Every row comes from one small tree of marks. Brackets hold a mark, then the marks that hang from it, in alphabetical order. Every link used is in the known rows. Which tree was each row made from?
Known rows
{rugudam poro {rozi meviv}}: [ 1.71  0.89 -0.19  1.56 -2.41 -0.50 -1.53 -0.51  1.10  0.21 -1.25  0.66
  1.38  0.42  0.53  0.98  2.48  0.58 -2.79  0.59  1.66  0.55 -0.76  2.15
  0.27  2.19 -1.66 -1.18]
{rebaz {rugudam poro} {tiforu rozi}}: [ 3.61  1.57  1.19  0.51  0.79  0.78 -1.01  0.30  1.27  1.26 -0.03  0.92
  2.02  3.89  1.36  0.79  2.10  1.21 -0.55  1.16  2.37  2.26 -0.80 -0.55
  2.98  3.43  2.25 -0.74]
{gadi {meviv rebaz} {tiforu poro}}: [-0.81  2.13  0.75  0.23  1.55 -0.83 -1.13 -1.36 -0.29 -1.65  0.43  0.27
 -1.22  1.94 -1.70  1.58  1.34 -0.93 -0.79 -0.57  1.58  2.45 -0.64 -2.61
  0.44  3.08 -0.02 -1.51]
{gadi meviv {tiforu poro}}: [-0.31  2.23  0.98 -0.27  1.51 -0.93 -2.01 -0.63 -0.76 -0.42  0.60 -0.61
 -0.61  1.52 -1.21  1.19  1.70 -1.14 -0.97 -0.15  1.67  1.79 -0.56 -2.53
  1.30  2.75 -1.28 -1.35]
{poro {meviv gadi rebaz} rugudam tiforu}: [-2.12  1.21 -1.19 -0.07  1.43  0.02  1.44 -1.06  1.09 -2.49 -2.75 -0.46
 -2.07  0.48 -1.71  1.12 -0.47 -1.47 -1.00 -1.88 -3.29  1.13 -0.77 -0.37
 -2.21  2.51  1.83 -0.18]
{rozi meviv rugudam}: [ 2.02  1.80  1.22  2.02 -2.54  1.05 -2.91  0.01  0.35 -0.66  0.93 -0.03
  0.10  1.70 -0.39  1.24 -0.74  1.61 -4.34  0.83  0.24  0.70 -0.57  0.07
 -1.95  3.39 -1.71 -0.92]
{gadi meviv {tiforu rebaz}}: [-1.30  1.67  2.19  0.25  2.18 -1.22 -2.43 -0.05 -0.64 -1.89 -0.75  0.25
  0.14  2.95 -0.40 -0.14  1.91 -0.75 -0.72 -1.04 -1.37  1.46  0.82 -2.89
  0.77  2.58 -0.74 -0.43]
{rozi {rugudam {gadi {tiforu rebaz}}}}: [ 0.90  1.51  2.27  0.61  0.23 -0.05 -3.00 -0.72 -2.41 -0.32 -1.53  1.45
 -0.48  2.42  0.15  0.89 -0.06  1.34 -0.93  0.92 -1.16  0.62 -0.42 -0.52
  0.16  2.72 -0.11 -0.85]
{rebaz tiforu}: [ 0.84  1.36  0.90  0.25  0.24  1.58 -1.57 -0.39  0.89  0.55  0.80  0.11
  1.04  2.33  0.43  0.15  0.67  0.55 -1.01  1.28  0.06  0.78 -0.84 -1.42
  1.15  1.39  0.88 -1.15]
{poro {meviv gadi} {tiforu {rozi rugudam}}}: [-0.47  1.71  0.40  1.55  1.02 -1.11 -1.47  0.74  0.06 -1.19 -2.47  0.20
 -0.27  1.48  0.03  2.38 -0.23  0.65 -0.93 -1.47 -2.94  0.33 -1.41 -0.22
 -2.52  3.18  0.01  0.12]
{meviv rebaz}: [-0.20  0.78  0.12  1.78 -0.57 -0.01 -0.27 -1.35  0.88 -1.36 -0.14  0.89
  0.06  1.20 -0.56  0.55 -0.13  0.49 -0.93  0.12 -0.38  0.96 -0.69 -0.91
 -1.77  1.08  1.52 -1.43]
{tiforu rebaz}: [-0.73  1.52  1.41  1.15 -0.22 -1.31 -1.53 -0.20  0.10 -0.43 -0.80 -0.06
  0.85  2.27  1.06 -0.92  0.51  0.05 -0.92  0.23 -1.48 -0.09  0.71 -1.02
  0.00  1.09 -0.28  0.24]
{tiforu poro rebaz {rozi meviv rugudam}}: [ 1.45  2.36  1.65  2.70 -2.23 -2.91 -2.97  0.76 -0.20 -0.27 -0.25  0.66
  0.14  3.30  1.31  0.92 -0.06  0.96 -2.21  0.49  1.55 -0.17 -0.14  0.21
 -0.01  3.75 -2.42  1.58]
{rozi {meviv {gadi tiforu} rebaz} {rugudam poro}}: [ 1.42  3.27  1.39  1.03 -2.96  0.55 -1.87 -1.34 -0.05 -2.69 -1.38  0.36
 -0.88  2.94 -0.39  1.47 -0.54  1.85 -3.80 -0.35 -0.48  2.92 -0.13  1.65
 -2.18  5.52 -0.27 -0.71]
{meviv {poro {rugudam rozi} tiforu}}: [ 0.51  0.24 -0.16  0.00  1.59 -0.44  1.55  0.01  1.21  0.54 -2.97  1.37
  0.10  0.40 -1.76 -1.79  0.76 -1.76 -1.14  0.13 -1.11 -0.62 -1.60  0.85
  2.05  0.08 -0.63 -1.78]
{poro rugudam}: [ 1.02  0.14 -0.42  0.30  0.16 -0.18 -0.28 -0.75  0.51 -0.03 -0.80 -0.12
 -0.30  0.15 -1.37 -0.61  0.21 -1.26 -1.36  0.41 -0.48 -0.13 -0.74 -0.67
 -0.12  0.46  0.07 -0.61]
{tiforu rozi}: [ 1.31 -0.10  0.51  2.54 -0.56 -1.83 -1.85  0.46  0.49 -0.10 -0.91  1.27
  1.60  1.08  0.70  0.20  0.79  0.68  0.27  0.04 -0.29 -0.55 -0.99 -0.55
 -0.92  0.60  0.02 -0.36]
{meviv gadi {poro rugudam}}: [ 0.43  1.57 -0.11  0.96 -0.18 -0.52  0.70 -1.65  2.16 -0.78 -1.99 -0.67
 -0.24  1.37 -0.29 -2.69 -1.00 -0.80 -1.83  0.06 -1.95  0.02  0.17  0.70
  0.76  1.28  1.09 -0.83]
{tiforu poro {rozi {rugudam gadi}}}: [ 2.49  1.11  0.16  2.38 -1.00 -2.15 -2.67 -0.40 -1.32  1.22 -0.43  1.38
 -0.37  1.44  0.63  2.22 -0.11  1.14 -0.71  1.34  2.44 -0.31 -1.64  0.25
  0.11  2.22 -0.74 -0.11]
{rugudam {gadi tiforu} poro {rozi meviv}}: [ 1.06  0.42  0.55  0.64 -2.27 -0.36 -2.24 -1.18 -1.22 -0.24 -2.64  1.71
  0.78  0.58  1.31  0.91  3.13  1.19 -0.51  0.69  1.27  1.03 -0.33  2.74
  1.67  2.90 -0.69 -1.84]
{poro tiforu}: [-0.35  1.23  0.23 -0.26  0.20 -0.04 -0.21  0.88 -0.62  0.40 -1.41  0.22
  0.56  0.67 -0.59  0.33  0.56 -0.48 -0.95 -0.24 -1.39  0.24 -1.01 -0.09
 -0.86  0.58 -0.83 -1.23]
{tiforu poro {rebaz meviv} {rozi rugudam}}: [ 2.39  1.23  2.50  2.14 -0.22 -2.79 -2.25  0.98 -0.03  0.05 -0.64  0.33
  0.76  2.95  0.58  1.31  0.81  0.61 -1.65  0.94  0.80  0.02 -0.33  0.12
  0.80  2.51 -1.56  1.25]
{rozi {meviv {rebaz tiforu}} {rugudam gadi poro}}: [ 2.05  1.69 -0.19  1.71 -2.99  2.01 -2.24 -1.98 -0.10 -1.54  0.15  1.38
 -1.43  3.33  0.42  2.43 -0.43  2.54 -3.68  1.32  1.63  2.75  0.14  1.48
 -0.75  4.73  1.05 -1.07]
{gadi meviv}: [ 0.16  0.71 -0.44  1.87  0.95 -0.27 -2.01 -0.50  1.02 -0.81  1.12 -0.35
  0.10  1.31 -0.63  1.23  0.91 -0.33 -2.72 -0.29  0.28  0.89  0.23 -2.30
 -1.07  1.42 -0.25 -0.98]
{rozi {meviv rebaz} rugudam}: [ 1.48  1.65  0.89  2.55 -2.54  1.15 -2.05 -0.69  0.74 -1.94  0.82  0.84
 -0.53  2.12 -0.82  1.62 -1.13  1.82 -4.17  0.40  0.16  1.37 -0.66  0.00
 -2.81  3.68 -0.43 -1.05]

Write each row's tree
[ 1.60  1.49 -0.13  1.71  0.63  0.97 -2.58 -1.60 -0.65 -0.29  0.99  1.25
 -1.67  2.78 -0.58  3.24 -0.41  1.24 -3.13  1.23  1.64  1.56 -0.73 -1.31
 -0.24  3.27  0.79 -0.98] -> {rozi {rugudam {gadi {meviv {rebaz {tiforu poro}}}}}}
[-0.15  0.89  2.73  0.77 -0.35 -2.11 -1.32  0.46  0.12 -1.94 -2.62  1.28
  0.72  2.87  0.43 -2.62  1.20 -0.28  0.99 -0.66 -1.65  0.31  0.34 -0.33
  1.85  2.54 -0.67 -0.03] -> {gadi {tiforu rebaz {rozi {meviv {poro rugudam}}}}}
[ 1.54 -0.42  0.01  1.21 -0.83 -0.06 -0.77 -0.03  1.39 -0.14 -1.06  0.85
  0.73 -0.28 -0.99 -0.22  1.42 -0.79 -2.51  0.24 -0.12 -0.92 -1.27  0.59
 -0.04  0.98 -1.16 -0.67] -> {poro {rugudam {rozi meviv}}}
[ 0.31 -0.11  1.25  1.46 -1.69 -0.72 -2.67 -0.36 -1.44 -1.02 -1.50  1.49
  0.72  1.26  1.54 -0.03  1.24  1.45  1.28  0.23 -0.38  0.33  0.06  0.39
  0.18  2.09  0.51 -1.23] -> {rugudam {gadi {tiforu {rozi meviv}}}}
[ 2.73 -0.78  2.10  1.42  0.27  0.99 -1.61  1.03  1.96 -0.34  0.47  0.25
  2.48  2.46  0.65  0.64  1.99  1.08 -0.67  1.12 -0.38  0.81 -0.53 -0.36
  1.22  1.15  1.17 -0.72] -> {rebaz meviv {tiforu rozi}}
[ 1.57  1.30  1.62  1.52  1.89  1.76  1.15 -1.21  3.28 -0.10 -0.16  2.20
  1.38  3.48 -0.11 -0.80  0.98  0.89 -1.18  1.14  1.00  1.61 -1.37 -0.86
  3.24  2.52  3.34 -2.63] -> {meviv poro {rebaz {rugudam rozi} tiforu}}
[ 2.40  1.46  0.33  3.31 -2.97 -1.26 -2.13 -0.30  0.93 -2.13 -1.46  1.51
  0.20  2.66  0.61  1.64 -0.37  2.09 -2.79 -0.55 -0.10  1.23 -0.43  1.63
 -2.86  3.99  0.02  0.35] -> {tiforu {rozi {meviv gadi rebaz} {rugudam poro}}}
[ 0.03  0.28 -0.75  2.26 -2.49  0.60  0.34 -2.06  2.00 -2.34 -0.37  0.64
 -1.10  1.49 -0.24 -1.44 -0.77  0.37 -2.05  0.35  0.18  1.00  0.82  0.95
 -0.05  2.19  1.41 -1.59] -> {rozi {meviv {poro {rugudam gadi}} rebaz}}
[-0.01  1.79  0.73  2.66  0.21 -3.19 -3.06 -0.81 -1.06 -0.17 -1.01  0.60
 -1.22  2.75  1.64  2.28 -0.02  0.89 -0.06  0.60  1.09 -0.10 -0.24 -0.90
  0.61  3.59 -0.27  1.30] -> {tiforu {poro meviv} rebaz {rozi {rugudam gadi}}}
[ 3.62  1.18  3.46 -0.14  0.66  0.66 -0.38  0.50  1.49  0.07 -1.87 -0.53
  3.14  1.72  0.51  0.77  3.78  0.87 -2.14  0.40 -0.07  2.25 -0.47  1.84
  2.22  3.59  1.04 -1.56] -> {rebaz {meviv {gadi tiforu}} {rugudam poro rozi}}
[ 1.57  1.54  0.63  1.72  0.06  0.01 -1.10 -0.87  0.72 -0.35  0.36  1.89
 -0.24  3.02 -0.38  1.87 -0.13  1.00 -0.90  0.90  1.54  1.23 -1.91 -1.07
  0.01  2.59  1.36 -0.58] -> {meviv {rebaz {tiforu poro {rozi rugudam}}}}
[ 0.48 -0.21  0.19 -0.45  0.29 -0.05 -0.88 -1.27 -1.33 -0.40 -1.91  0.70
 -0.82  0.31 -0.75 -0.69  0.74 -0.75  0.45  0.49 -0.84  0.25 -0.43 -0.20
  1.02  1.00  0.89 -1.12] -> {poro {rugudam {gadi tiforu}}}
[ 1.66  1.29  0.06  2.83 -0.37 -1.73 -1.96 -0.90  0.50 -1.46 -1.88  1.31
 -0.31  2.16  0.06  2.37 -0.20  1.42 -1.24 -0.42 -0.36  1.16 -1.13  0.16
 -2.13  3.31  0.89  0.09] -> {tiforu {rozi {rugudam {poro {meviv gadi rebaz}}}}}
[ 1.02  0.37  1.17  3.52  0.86 -2.58 -2.88 -0.01 -0.20 -1.20 -1.79  2.43
  0.01  3.90  1.21  0.26  0.08  1.18 -1.09 -0.04 -1.00 -0.28  0.68 -0.75
  0.24  2.33  0.10  0.73] -> {tiforu rebaz {rozi {rugudam {gadi {meviv poro}}}}}
[ 0.93 -0.76 -0.47  3.50 -2.16 -1.22 -0.51 -0.79  1.74 -2.15 -1.26  2.01
 -0.04  1.71  0.60 -0.96 -0.13  0.89 -0.36 -0.12  0.10  0.13  0.16  0.94
 -0.37  1.79  1.31 -0.68] -> {tiforu {rozi {meviv {poro {rugudam gadi}} rebaz}}}
[ 0.41 -0.21  1.67  1.40 -1.63  0.17 -2.68 -0.33 -0.84 -0.44 -1.65  2.03
  1.49  0.31  1.30  0.47  2.49  1.39 -0.27  0.53 -0.21 -0.32 -0.78  1.31
  0.81  2.16 -0.63 -1.93] -> {rugudam {gadi tiforu} {rozi meviv}}
[-0.58  0.75  1.12  0.89  0.47 -2.28 -0.75  1.93 -0.70 -0.35 -2.88  1.52
  1.22  2.27  0.71 -0.28  1.03 -0.26  0.32 -1.06 -2.37 -0.51 -0.40  0.03
 -0.54  0.83 -0.93  0.57] -> {poro {tiforu rebaz rozi}}
[ 2.05  2.06  0.47  0.32  1.42  1.91 -1.56 -0.89  0.56  1.62  2.39 -0.29
  0.30  3.50  1.33  1.90  1.58  0.79 -1.96  1.83  3.75  2.25 -0.05 -1.90
  3.60  3.84  2.33 -1.24] -> {rebaz {rugudam {gadi meviv}} {tiforu poro}}
[ 1.08  1.04  1.27  1.38  0.15 -0.43 -0.39 -1.02 -0.26 -0.58 -0.56  1.76
  0.35  2.22  0.59  1.04  0.97  1.16  0.80  0.38  1.62  1.80 -0.81 -0.72
  0.79  3.02  2.83 -1.48] -> {meviv {rebaz {rugudam {gadi {tiforu poro rozi}}}}}
[ 1.59  1.63  0.58  1.37 -1.70 -0.07 -2.09  0.26  1.14  0.61  1.31  0.23
  0.97  2.68  1.36  0.74  0.88  0.81 -0.95  1.20  2.43  0.55 -0.98 -0.36
  1.55  2.70 -0.31 -0.16] -> {rebaz {tiforu poro {rozi meviv}}}
[-0.04  1.73  1.08  2.29  0.62 -2.86 -1.78 -0.49  0.09  0.28 -0.44 -0.05
  0.16  2.93  2.77  1.29  1.27  0.68  0.95  0.44  2.00  0.49  0.47 -1.28
  2.25  3.78  1.42  0.94] -> {tiforu {poro meviv} {rebaz {rugudam gadi}} rozi}
[ 0.64  0.44 -0.02  1.03 -2.28 -1.19 -1.64 -1.70 -1.54 -1.63 -2.57  1.75
 -0.39  1.81  1.27  0.73  1.60  1.41  1.13  0.08  0.97  2.12  0.44  1.75
  0.49  3.02  1.28 -1.19] -> {rugudam {gadi {tiforu {rozi {meviv rebaz}}}} poro}
[ 2.32  1.46  2.01  1.94 -0.89  0.80 -1.30  0.66  2.05  0.44  0.06  0.30
  2.91  1.45  1.29  0.43  1.86  1.38 -3.11  0.29  0.42  0.34 -0.83  0.45
  0.28  3.28  0.32 -1.18] -> {rebaz {rugudam {rozi {meviv gadi}}}}
[-0.68  2.07  0.21  2.26 -0.76 -0.38  0.91 -2.31  2.55 -2.15 -1.52  0.33
 -0.09  2.31  0.25 -1.65 -1.36  0.62 -1.40 -0.32 -1.89  1.07  0.23  0.50
 -0.79  1.87  2.52 -1.43] -> {meviv gadi poro rebaz}
[ 1.41  2.53  0.79  1.36  0.52 -0.12 -2.52 -0.50  0.84  0.48  0.45 -0.05
 -0.16  2.97  0.78  2.36  0.00  1.03 -1.10  0.99  1.12  0.81 -1.77 -1.26
  0.88  3.77  0.54  0.19] -> {rebaz {tiforu {poro {meviv gadi}} {rozi rugudam}}}
[-0.11  0.12 -1.04  2.35  0.40 -0.13 -1.62 -1.87  0.45 -0.72  0.08  0.44
 -0.63  1.53  0.60  0.18  0.32  0.41 -1.51  0.57  0.44  0.68  1.11 -0.79
  0.62  1.27  1.27 -1.77] -> {rugudam {gadi {meviv poro}}}
[ 3.01  0.82  0.39  2.22 -0.56 -1.71 -2.36  0.09 -0.39  0.19 -1.56  1.67
  0.48  1.88 -0.10  1.60  0.36  1.11 -1.26  0.48  0.73  0.46 -1.41  0.33
 -0.88  2.10 -0.60 -0.20] -> {tiforu {rozi {rugudam poro}}}
[-0.09  2.97  1.45  0.71  0.42 -0.92 -0.96 -0.81  0.91 -0.56 -1.15 -1.31
  0.72  3.32  1.90  0.00  1.02  0.47 -1.53 -0.11 -0.58  1.82  1.35 -0.64
  1.01  3.83  1.48  0.41] -> {tiforu {rebaz {rugudam {poro {meviv gadi}}}}}
[ 0.26  1.48 -0.53  1.40 -0.02 -1.07 -1.31 -1.60  1.33 -0.10 -2.22 -0.22
  0.61  0.19  0.65  1.92  2.16  0.25 -1.55 -0.04  0.04  0.67 -1.02  1.11
 -0.04  2.55  0.05 -0.86] -> {rugudam {poro {meviv gadi}} rozi}
[ 1.43  1.79  0.64  1.18 -2.94  0.85 -2.25 -1.90 -1.35 -2.12 -1.10  1.44
 -1.61  2.50 -0.20  1.98 -0.08  2.11 -2.56  0.64  0.99  2.85  0.10  1.55
 -1.06  4.84  0.26 -1.49] -> {rozi {meviv rebaz} {rugudam {gadi tiforu} poro}}
[ 0.72  0.94  1.08  2.42 -1.76  0.82 -1.43 -0.23  2.38 -1.22 -0.54  1.44
  1.92  1.58  0.93  0.77  1.37  1.46 -2.81 -0.06 -0.78  0.02 -1.10  1.06
 -1.05  2.54  0.22 -0.84] -> {rugudam {rozi {meviv gadi {rebaz tiforu}}}}
[ 0.61  1.59  1.23  0.65  0.13  0.43 -0.14 -1.57 -0.40 -0.43 -0.10  0.99
 -0.04  2.04  0.26  0.95  0.78  0.91  0.13  0.68  1.65  2.13 -0.63 -0.84
  0.98  3.06  2.73 -1.91] -> {meviv {rebaz {rugudam {gadi {tiforu poro}}}}}
[ 2.48  1.16  1.45  2.12 -0.78  0.93 -2.34  0.35  1.57 -0.28  0.41  1.49
  0.99  3.65  0.62  0.09 -0.04  1.69 -1.89  1.11  0.44  0.64 -0.99 -0.40
  1.09  2.97  0.16 -0.74] -> {rebaz {tiforu {rozi {meviv poro} rugudam}}}
[-0.10  1.41  0.41  1.37  0.57  1.25  0.77 -2.03  2.50 -1.13 -0.06  1.25
 -0.14  3.17 -0.39 -1.29 -0.52  0.48 -0.66  0.99  0.03  1.61 -0.53 -0.97
  1.72  1.58  2.76 -2.22] -> {meviv poro {rebaz tiforu}}
[-0.31  1.11  3.79 -0.49  0.66 -0.61 -1.54  0.36 -0.66 -1.30 -1.52 -0.26
  1.34  2.21  0.10 -1.09  1.91 -0.06  0.40  0.09 -2.18  1.12  0.47 -0.88
  1.37  1.77 -0.38 -0.81] -> {gadi {tiforu {rebaz meviv}}}
[-1.02  1.32  1.09  0.93  2.28 -0.25 -0.42 -1.60  0.99 -2.67 -0.62  1.10
 -0.80  2.59 -1.79 -0.47  0.85 -0.61 -0.58 -0.82 -0.38  2.47  0.02 -2.48
  0.98  2.52  1.13 -2.42] -> {gadi {meviv poro rebaz} tiforu}
